Each row comes from the steps of one path. Every step used is in the known rows, and no mark comes twice. Write the path behind each row, first mark first.
(in the rows, 128 means zero)
Known rows:
J > R > A > K > M: [139 167 114 116 147 156 184 132  82  94 180 147 145 133 112 116 139 135
 158 187 167 191]
U > A > R: [120 160 131 110 164 137 127  89  98 142 152 134 151 149 120  90 144 131
 123 165 201 178]
K > M > R > A: [121 175 117 150 133 139 163  97  80 112 191 121 155 157 101 132 151 132
 143 178 161 179]
C > K > A > U: [155 173 140 126 133 165 143 107 131 138 168 150 133 137  82  80 109 167
 152 134 198 147]
U > A: [137 163 140 110 146 131 132  94  97 152 162 138 126 142 107  79 113 133
 127 164 184 173]
K > M: [133 155 115 133 123 132 173  98 108 123 176 111 135 158  97 108 122  92
 134 162 151 170]
U > A > K > M: [137 156 125  98 145 144 176 104 105 128 168 147 119 125  90 101 114 130
 149 192 179 183]
C > K > M > R > A: [127 170 115 153 144 155 157 117  73 118 191 154 138 142  99 113 131 153
 141 177 172 152]
A > K > M > R: [131 150 127 113 131 142 179  98 107 115 192 137 152 146  84 113 142 118
 151 167 148 183]
J > R: [126 153 132 120 136 133 140 111  93 128 166 129 159 159 117  73 133 109
 127 141 160 176]
C > R > A > U: [133 174 142 133 136 184 122  92 108 136 170 141 158 171 111 114 155 150
 148 143 156 175]
M > K > C: [171 166 113 108 109 142 182  96 100 141 184 137 125 130  92 103 114 134
 117 152 163 192]
R > A: [154 177 129 135 140 138 154 101  91 120 178 126 130 163 110 101 124 142
 129 163 174 165]
R > A > K > C: [181 180 128  98 149 164 193  99  97 112 207 142 116 129  83 103 121 159
 126 176 170 201]
M > K > A > R: [145 173 103 110 139 138 164 108 104 130 156 137 159 136 120 116 135 150
 148 153 205 158]
U > A > K > J > R: [144 146 152  83 150 155 136 108  83 132 148 174 135 131 109  76 134 150
 136 181 201 179]
C > R > A > K: [147 164 134 102 157 169 158 114  92 127 182 158 141 160 120 109 137 158
 151 158 150 162]
M > K > C > R: [146 162 109  97 110 164 171  96  97 156 181 144 143 137 111 113 128 134
 124 135 142 184]
M > K: [167 153 117 121 115 125 155 108  98 140 165 145 136 143 113  91 126 134
 135 150 166 170]
R > A > K: [173 173 138 111 154 146 165 113  99 108 186 151 129 151  98  94 124 159
 143 174 175 173]
C > R > A > K > J: [157 152 141 102 158 183 153 102  85 126 171 169 130 163 106 120 144 160
 146 164 165 152]
K > A > R: [125 174 122 114 155 141 158  98 116 124 167 115 158 154 113 111 136 135
 139 147 193 152]
J > R > A: [136 174 127 131 147 139 143 119  76 116 169 132 155 153 130  94 138 139
 131 160 174 176]

Write each row's path:
[158 158 142  85 158 139 150  99 107 143 170 158 122 132  95  77 117 144
 137 178 186 178]  U > A > K
[152 164 128 116 142 148 161 119 112 139 171 148 124 140  94  83  90 156
 140 137 191 128]  C > K > A
[124 187 130 159 123 164 142  86 103 112 189 121 159 156  89 132 169 140
 155 177 162 202]  K > M > R > A > U
[140 185 145 142 139 162 117 112  95 113 165 134 167 155 114  88 155 151
 144 157 179 196]  J > R > A > U
[153 173 138 115 149 149 156 105  90 114 196 151 150 155  97 105 147 174
 147 173 166 179]  M > R > A > K
[152 184 102 109 123 172 169 107  78 147 186 154 136 132 117 128 133 162
 128 154 155 187]  M > K > C > R > A
[137 142 141 118 136 152 136 101  86 127 154 136 148 161 111  84 138 113
 122 150 172 158]  K > J > R
[184 160 146 112 152 160 162 104  85 110 174 162 112 155  89 102 132 159
 139 183 191 158]  R > A > K > J
[133 163 119 114 161 157 153 115 111 127 163 150 146 144 108  90 116 152
 142 141 207 129]  C > K > A > R
[129 171 125 127 147 160 139 103  88 135 175 137 146 171 122 112 136 139
 135 146 154 157]  C > R > A
[131 178 121 108 141 178 163  93  89 140 195 125 138 150 106 119 132 144
 120 147 150 184]  K > C > R > A
[157 181 127  93 148 166 185 118  83 108 197 145 137 122  99  96 130 159
 131 172 173 209]  J > R > A > K > C
[138 176 133 136 146 137 138  97  81 123 187 132 155 163 106 104 149 153
 133 160 165 175]  M > R > A
[162 185 133 101 144 164 181  93  88 113 214 143 140 140  77 108 145 177
 130 175 164 206]  M > R > A > K > C
[135 163 135  61 145 177 164  90 108 154 183 158 126 123  97  97 118 154
 127 159 157 198]  U > A > K > C > R
[155 190 119 122 113 199 152  94  95 141 183 154 144 133 102 129 152 172
 142 152 164 209]  M > K > C > R > A > U
[129 165 112 112 145 171 181 114  94 115 185 148 137 147 110 135 137 136
 160 171 147 169]  C > R > A > K > M
[159 134 148  99 140 157 151 109  93 118 161 159 140 155  98  81 140 129
 139 157 175 171]  A > K > J > R
[166 164 118 134 128 151 139 122  53 122 154 171 138 136 128 109 145 159
 136 178 197 169]  M > K > J > R > A
[137 144 115 135 132 145 169 116 102 127 177 145 124 142  90  93 101 110
 135 154 160 142]  C > K > M
[144 169 136 131 148 159 133 109  65 113 159 144 139 155 121  99 145 142
 127 171 188 163]  K > J > R > A
